(in the rows, 128 means zero)
Known rows, with every step that occurs
nopez duruz posu pava kinu: [103 116 131 107  82 144 113 123 112  97 130 113 112 126 125  89 132 114
 126 125 140 159  75 137 143  88 107 147 101 143 122 119 138 138 163 174
 122 129 168]
nopez duruz posu penata kinu pava: [ 96 116 126 142 104 130 117 149 137 135 118 113 130 160 103 200 125 123
 119 162  98 121  86 137 142  75 137 138 115 119 116  75 112 146 179 164
 139 130 140]
nalu penata pava: [163 120 134 136 138 155 127 166 146 106 144 137 120 109 110 129 135 153
 112 134 125 148 129 118 124 151 172 115 144 140 141 121 150 119 127  85
 137 139  86]
nalu penata: [154 118 133 129 139 129 143 135 133 131 129 131 106 117 128  99 149 142
 114 128 135 160 126  99 126 141 138 126 143 122  99 130 134 104  99 106
 131 125 101]
duruz posu penata pava vitemon: [ 93 129 119 152 122 139  69 119 113 120 148 149 110  94 137 164  84  99
 110 147 113 115 150 171 120 133 127 148 118 113 186 145 123 146 126 142
 130 135 121]
nimer pava kinu penata: [143 141 119 122 114 127 121 156 142  96 139 111 103 138 117  95  94 127
  87 167 154 144 110 134 117  87 131 143 129 190 151 151 128 107  91  68
 119 148 135]
kinu pava: [131 130 112 126 119 142 154 140 140 149 112 118 125 148  82 137 138 140
  99 133 133 134 104 115 137  89 134 102 125 114 133  98 109 121 140 105
 110 122 121]
feme nopez duruz posu penata: [119 115 152 152 114  93 134 106 119 122 114 124 141 132 123 225 143 133
 150 148 143 158 115 109 124  85 121 172  98 132 101  91  85 159 150 181
 159 106 147]
kinu penata nalu: [156 157 100 137 117 110 120 133 124 122 113 147 137 134 140 146 148 161
 125 138 138 128 145 137 126 140 137 121 135 133 157 124  94 135 111 101
 142 126 130]
duruz posu pava kinu penata: [101 128 108 102  58 143 107 148 109  66 154 125 122 129 115  76 109 126
  87 162 156 124 100 154 143  98 116 157 101 148 146 141 136 139 103 134
 104 156 169]
tegot feme nopez: [129 129 151 148 153 111 155 135 124 125  99  71 133 146 116 153 123 120
 151 108 155 133 134  86 120 116 113 112 101 131 118 116 125 114 161 144
 136 105 158]
penata pava nalu: [130 144 122 128 128 135  80 124 147 127 125 144 136 113 122 107 119 148
 124 119 114 116 145 152 127 155 144 108 138 135 154 115 135 141 149 131
 117 144  99]
vitemon penata: [130 113 123 117 151 143 145  97 139 135 130 134 117 130 134 115 127 121
 117 144 119 134 120  84  97 139  78 135 129 136  92 117 118 113 121 100
 133 124 102]
vitemon penata nalu pava nimer: [146 121 136 111 138 122 188  85 159 158 147 163 148 134 152 112 141 143
 137 110 122  93 163 115 109 164 139 102 139 131 149 161 147 125 130  81
 146 135 128]
nopez feme tegot: [162 114 116 129 151 115 142 126  86 137  79 116 139 123  86 163 167 130
 117 108 126 148 129 104 129 112  91 102 148 130  64 106  93 113 128 151
 113  91 150]
nimer pava posu penata: [100 132 128 137 162 129 106 161 145 126 131 111 110 143 122 133  97  85
 124 153 162 126 138 131 112 124 105 188 123 117 133 158 150 149 100 108
 126 130 117]
nopez feme: [160 126 120 137 154 111 131 105 100 157  98  97 115 128 100 139 151 118
 111 106 100 141 123 130 122 107  89 122 130 113  91 119  98 130 143 150
 132 101 138]
nalu pava kinu penata vitemon: [145 127 108  93 107 109 132 127 113 105 156 135 163 106 144 112 111 131
 110 129 146  91 147 157 144 105 156 102 160 143 144 137 134  88  67 104
 120 145 125]
nimer pava vitemon: [120 139 138 141 160 125 107 119 130 145 134 116  97 131 137 113 106  92
 108 127 119 149 124 129 117 113 120 123 132 149 144 159 130  99 109  95
 107 118 125]
nopez duruz posu pava: [115 122 131 116  89 148 121 122 116 108 128 126 130 137 109 143 169 122
 116 117 123 155  90 121 130  95 117 145  94 117 100  97 124 152 157 179
 110 113 157]
posu pava penata: [122 130 120 114  99 160 137 168 113 119 134 127 124 123 119  82 117 140
 153 143 111 114 114 140 148 161 130 155 112 122  89 153 144 148  92 147
  93 150 142]
penata nalu: [138 153 116 135 144 122 124 127 124 143  96 138 125 141 149 135 147 138
 150 114 124 148 138 123 126 159 119 115 140 113 143 129 112 122 145 116
 147 109 122]
duruz posu: [115 147 120 126 113 131 103 107 120 109 133 135 120 133 118 130 128 117
  90 140 137 161 120 107 119 116  95 135 117 112 130 115 106 121 137 145
 116  99 135]
nimer pava: [135 144 136 129 147 141 130 145 144 124 118 120 108 153 107 140 128 113
 105 138 127 161 115 106 107 115 119 134 126 146 114 135 131 107 115  88
 114 112 117]
pava kinu: [123 124 120 110 127 127 116 124 120 138 119 106 100 120 133  65  99 122
 134 134 140 152 110 116 131 125  96 125 133 141 133 135 120  99 125 116
 128 125 136]
penata pava: [142 133 120 128 132 157 103 153 136 119 129 125 131 120 100 145 119 142
 125 133 113 135 126 121 117 140 136 114 126 135 152 107 118 125 146 102
 121 122 110]
nimer pava nalu penata: [143 143 154 139 148 118 129 132 162 121 131 152 102 137 134  82 148 126
  92 127 138 154 137 135 123 139 165 130 155 152 107 159 174 116  99 108
 123 150  84]
duruz nopez feme: [149 136 140 135 134  92 136 100 112 134 114 103 120 128 123 122 140 117
 100  84 122 138 109 132 132  85 110 114 134 113 111 105  96 127 147 161
 159 114 140]
nopez duruz: [152 119 129 127 131 120 130 105 128 155 108 114 121 118 120 141 158 141
 138 111 119 162 107 100 118  99 115 118 119 130  97  86  90 124 148 145
 132 101 129]
penata pava vitemon: [126 127 124 140 143 141  81 125 126 140 144 119 114  98 130 121  96 124
 130 120 108 122 137 145 130 142 135 102 133 137 178 130 122 114 137 106
 114 128 118]
posu penata vitemon: [124 118 109 126 154 119 124 122 106 146 109 141 122 101 161 171 112 102
 157 128 108 100 148 139 121 160 110 157 127  98  94 132 115 122  96 152
 141 113 100]
posu pava nalu penata: [120 110 143 112 113 133 130 135 134 125 127 148 120 120 132  46 166 136
 128 106 122 119 129 147 151 168 154 136 136 116  82 146 180 140  98 155
 106 169 111]
kinu pava vitemon penata nalu: [119 131 114 150 154 133 150 100 139 159 125 151 119 150 161 124 122 119
 123 130 121 108 125 143 128 129 125  95 151 134 177 141 133 125 150  83
 146 142 111]
tegot feme: [131 136 125 131 146 137 138 129 122 137  98  87 104 124 115 116 124 101
 124  97 138 128 140 101 106 125  98 105 107 107 116 128 129 110 152 142
 125 106 142]
tegot feme nopez duruz: [148 119 160 152 150 101 160 123 126 137  95  67 134 138 118 177 147 131
 164  94 151 146 122  84 116  84 121 106  95 145 104  91 108 126 190 167
 152  99 163]
vitemon penata nalu pava posu: [109 137 131 117 162 124 135 116 149 122 149 149 174 158 157 109 143 117
 132 117 164 109 162 119 122 152 116 120 168 112 158 148 169 134 123  89
 150 138 111]
posu pava kinu penata nalu: [127 134 105 109  89 132 125 167 112  99 118 131 126 137 147  78 126 146
 148 138 144 112 115 170 149 143 136 138 122 151 159 153 146 142 111 108
 132 163 158]
pava posu penata: [ 97 118 117 128 146 121  98 136 127 145 125 112 120 119 132 113 106 101
 141 140 157 113 146 129 127 141  87 180 123  88 129 138 123 152 107 145
 128 126 126]

Rows
[120 130 123 142 171 117 123  78 121 153 129 151 114 126 196 106 119 105
 148 124 110 125 144 128 112 170  94 116 150 139 151 156 129 117 130  99
 154 129 113]
pava vitemon penata nalu
[146 134 120 136 138 114 144 123 143 129 130 157 134 117 147 101 146 138
 101 116 132  99 137 165 160 135 181  96 165 117 126 126 160 118 119 140
 125 151  69]
kinu pava nalu penata vitemon
[122 134 154 143  82 126 144 148 113  82 149 121 158 141 125 159 138 156
 161 153 134 148  94 131 155 107 150 167  94 154 100 118 124 173 145 190
 119 134 172]
feme nopez duruz posu pava penata
[179 112 134 137 129 145 145 143 162 126 167 133 107  90 117  95 113 167
 118 131 120 116 138 124 123 162 181 116 120 151 165 146 146 126 142  83
 131 140 110]
nalu penata pava nimer
[142 127 139 128 136 109 119 105 142 142 125 150 113 114 146  61 152 142
 114 116 133 141 143 130 137 159 150 120 155 122 101 137 147 121 105 140
 126 147  94]
pava nalu penata
[152 114 155 138 137  95 144 117 131 143 111  98 148 138 116 177 157 160
 166 122 135 168 103  85 132  89 127 124 115 157  99  74  85 126 158 147
 142  99 142]
feme nopez duruz
[134 136 120 131 160 134 148 107 139 132 111 154 125 148 167 133 139 126
 145 135 120 133 135 104 100 171  94 128 142 135 128 134 127 126 140  95
 162 124 104]
vitemon penata nalu
[114 119 157 165 127  99 149 118 116 116  97  93 128 133 124 220 134 105
 147 120 156 138 130 108 110  80 114 154  80 121 107 107 109 159 181 199
 167 105 167]
tegot feme nopez duruz posu penata
[133 133 154 148 113  96 129 103 125 107 129 112 149 143 118 195 154 148
 130 136 148 179 101  91 129  73 121 135 108 149 119  77  85 135 174 168
 142  92 151]
feme nopez duruz posu
[169 142 118 118  95 100 163 115 147 148 149 155 159 125 128 124 146 178
 117 115 136  84 173 150 133 135 185  97 132 130 178 150 114 135 105  90
 127 138 157]
kinu penata nalu pava nimer
[152 122 137 128 129  97 143 121  99 112  97 119 146 126 106 147 157 132
 105  84 151 151 111 105 139  90 113  94 151 131  88  91  90 111 130 163
 140 103 155]
duruz nopez feme tegot
[139 116 122 123 147 167 129 127 152 108 146 138 130 126 117 143 114 133
 120 150 110 123 122 102  94 149 112 127 129 156 133 111 133 125 145  76
 138 138  88]
vitemon penata pava
[116 115 135  92 114 126 134 129 128 141 131 121 136 127 110  77 125 128
 122 112 147 139 131 120 141 107 132 101 156 127 130 139 143  91  97 105
 118 138 137]
nalu pava kinu
[133 120 133 120 123 109 170 114 139 186 118 161 136 120 142 144 137 142
 162 103 121  86 181 152 129 165 166 128 129  90 149 171 134 146 106 119
 147 135 143]
posu penata nalu pava nimer
[114 116 158 129  94 122 141 131 115  95 130 107 160 154 108 180 167 142
 145 128 140 160  86 109 143  84 132 151  88 143  99  84 118 153 166 181
 122 112 169]
feme nopez duruz posu pava
[105 133 137 117  83 126  97  95 125 116 124 146 135 129 127 102 170 125
 116 104 121 135 110 154 140 111 123 139 104 118 101 106 139 168 160 211
 106 134 148]
nopez duruz posu pava nalu
[101 142 104 152 140 124 127 165 140 147 103 132 131 154 128 149 122 122
 143 140 165  98 141 165 150 132 134 149 137  84 186 138 134 173 143 121
 154 141 122]
kinu pava posu penata nalu
[139 147 107 142 105 149 154 159 135 135 130 129 120 138  95 113 111 157
 112 163 129 119 113 139 148 115 154 120 132 123 132 132 113 139 116 117
 107 144 123]
kinu pava penata
[102 130 118 133 110 129 110 114 114 126 118 149 111 121 123 161 122 105
 109 153 130 140 134 125 114 128  99 171 110  89 114 131 104 144 108 154
 135 114 127]
duruz posu penata
[150 153 103 134 144 127 125 133 106 118 140 136 128  98 168 114  93 130
 155 144 109 108 141 146 137 170 129 139 142 124 110 148 119 117  96 147
 119 119 108]
pava penata vitemon
[160 124 124 129 157 121 140 130 118 117 135 139 123 101 162 122 139 124
 128 120 125 133 135 119 134 160 144 121 154 121 101 133 143  92 100 125
 136 114  82]
nalu penata vitemon
[160 138 104 128 104 144 102 158 139  98 146 133 141 113  92 157 120 164
 100 154 125 113 134 134 117 120 155 121 121 155 162 100 102 136 114  84
 117 140 117]
kinu penata pava
[102 108 124  94 106 152 126 153 113 120 121 101 109 128 118  53 113 116
 149 125 130 131  94 133 146 135 102 141 115 134 113 142 151 118 123 131
 107 147 151]
posu pava kinu
[133 147 132 115 131 121 145 131 129 149 110 153 160 150 127 149 170 143
 137  93 130 135 159 127 135 141 156  92 160  98 140 133 136 115 113 108
 135 120 126]
penata nalu pava
[132 129 118 115 127 153  98 154 135 111 133 115 112 110 117  94  86 137
 135 140 130 139 112 135 129 132 129 115 132 159 173 127 137 110 152  94
 131 140 120]
penata pava kinu
[115 149 131 134 162 133 100 153 150 108 146  99 121 155 115 102 106  97
 103 142 166 147 127 114 120 113 107 153 131 138 152 144 146 125 125  97
 112 116 122]
nimer pava posu
[118 141 135 127 144 108 121 105 115 167 123 149 146 132 156 122 147 122
 141  83 122 124 169 152 145 143 158  79 168 100 170 159 141 105 106 116
 128 126 135]
penata nalu pava vitemon
[128 118 134 114 134 126 127 131 119 112 135 155 136 106 171  69 155 121
 141  98 115  93 141 168 155 186 160 131 148 115  83 150 190 127  98 169
 111 158  92]
posu pava nalu penata vitemon
[119 121 144 140 173 137 130  97 144 136 152 130  97 136 154 111 101  82
 104 146 116 137 122 112  93 123  96 136 135 170 124 162 147 101 105  73
 122 131 106]
nimer pava vitemon penata
[156 106 122 125 140 158 150 105 169 131 168 135 119 103 126 109  90 146
 126 151 105  93 132 110  94 159 117 127 104 167 159 134 127 135 164  74
 133 136 112]
vitemon penata pava nimer
[134 140 134 113 110 135 148 141 124 137 145 144 153 124 112 109 128 150
 125 136 125 123 151 133 141 133 163 118 152 112 107 149 134 123  69 120
 102 141 129]
nalu pava penata
[ 95  91 133 111 137 152 133 100 117 138 147 130 112 122 151  76 121  93
 136 123 103 103 115 125 121 151  86 140 116 136 102 150 154 123 107 121
 105 150 130]
posu pava vitemon penata
[ 86 141 134 139 122 105 109  99 103 150 129 180 138 125 165 165 135  98
 124 109 132 115 183 179 138 137 151 127 153  75 173 174 141 138  96 147
 143 131 140]
duruz posu penata nalu pava vitemon
[127 138 110 116 119 151 134 160  97 105 142 134 138 110 157 104 105 122
 169 134  98  87 127 161 152 182 138 153 121 118  89 157 154 134  93 161
  98 141 123]
posu pava penata vitemon
[142 106 117 131 121 143 130 136 149 155 138 131 108  89 112 141  88 144
 148 141 105  83 148 145 112 163 145 153  94 127 160 143 117 156 142 111
 135 137 126]
posu penata pava nimer
[149 154  96 141 125 141 153 153 120 120 136 134 134 122 134 137  98 141
 128 153 118  93 122 160 154 132 160 115 140 120 134 134 120 126 115 128
 115 133 105]
kinu pava penata vitemon
[ 89  95 155 106 158 124 116 103 133 155 168 119 157 144 154 100 102 102
 136 131  80  93 134 111 127 143 114  94 167 144 106 131 162  78 106  97
 114 151 123]
nalu pava vitemon penata kinu
[127 119 150 160 111 119 117 136 130  99 130 127 153 126 109 252 128 148
 149 152 135 146 119 127 122  94 155 161  99 149 142  83 103 170 176 158
 162 119 133]
feme nopez duruz posu penata pava
[120 141 126 131 134 131 101 167 124 129 140 105 130 137 142  91  76 144
 164 170  82 118 116 123 145 173 125 135 142 145  99 130 129 112 120 135
 111 138 135]
pava penata kinu
[118 124 136 101 140 130 160 110 139 129 128 155 145 149 166  93 128 124
 140 119 144 127 140 124 121 144 122 104 170 146 149 160 166 104 121  77
 163 152 116]
vitemon penata nalu pava kinu
[109 120 162 141 107 128 154 138 112  87 115  76 147 152 109 177 157 113
 142 100 154 139 102 108 129  79 121 131  68 134 106 100 143 154 195 201
 133 111 190]
tegot feme nopez duruz posu pava
[136 138 126 133 110 121 110  94 124 121 126 129 122 125 121 156 154 127
 105 124 130 176 106 107 115  84 108 129 114 122 119  90  92 132 159 166
 133  90 141]
nopez duruz posu
[ 93 105 119 129 127 140 129 177 139 159 106 105 128 163  97 162 105 124
 142 162  91  92 102 131 145 125 133 134 128 112 107  98 128 126 135 121
 124 146 122]
posu penata kinu pava
[ 95 131 123 109  88 156 114 139 111  95 135 133 128 141 104 120 142 111
 104 130 128 143 109 124 131 125 104 149  99 104 112 125 140 138 127 158
  98 121 153]
duruz posu pava
[146 137 132 117 123 111 164 109 144 171 131 148 148 130 135 115 146 156
 143  97 125 106 167 135 134 152 165  92 137 109 165 157 132 121 131 106
 131 120 149]
penata nalu pava nimer
[123 139 115 132 147 148  73 161 146 103 153 102 140 120 110 109  99 128
 125 137 154 121 136 130 131 139 121 131 130 129 186 116 138 141 155 107
 118 127 114]
penata pava posu
[114 117 141 112 130 113 120 100 117 170 145 133 138 117 123 104 137 115
 117  94 119 121 154 131 140 112 141  86 154 104 133 142 129  94  83 121
  98 127 135]
nalu pava vitemon
[125 115 117 132 130 153 111 156 130 133 112 137 119 110 108 178 113 129
 145 144 110 115 143 139 113 149 137 150 117 115 133 119 121 148 123 115
 139 139 102]
posu penata pava
[120 122 126 136 109 120 118  98 117 137 112 142 111 114 127 184 145 117
 120 137 130 152 120 123 111  92 108 166 105 102 103 104  90 157 142 179
 150 106 136]
nopez duruz posu penata
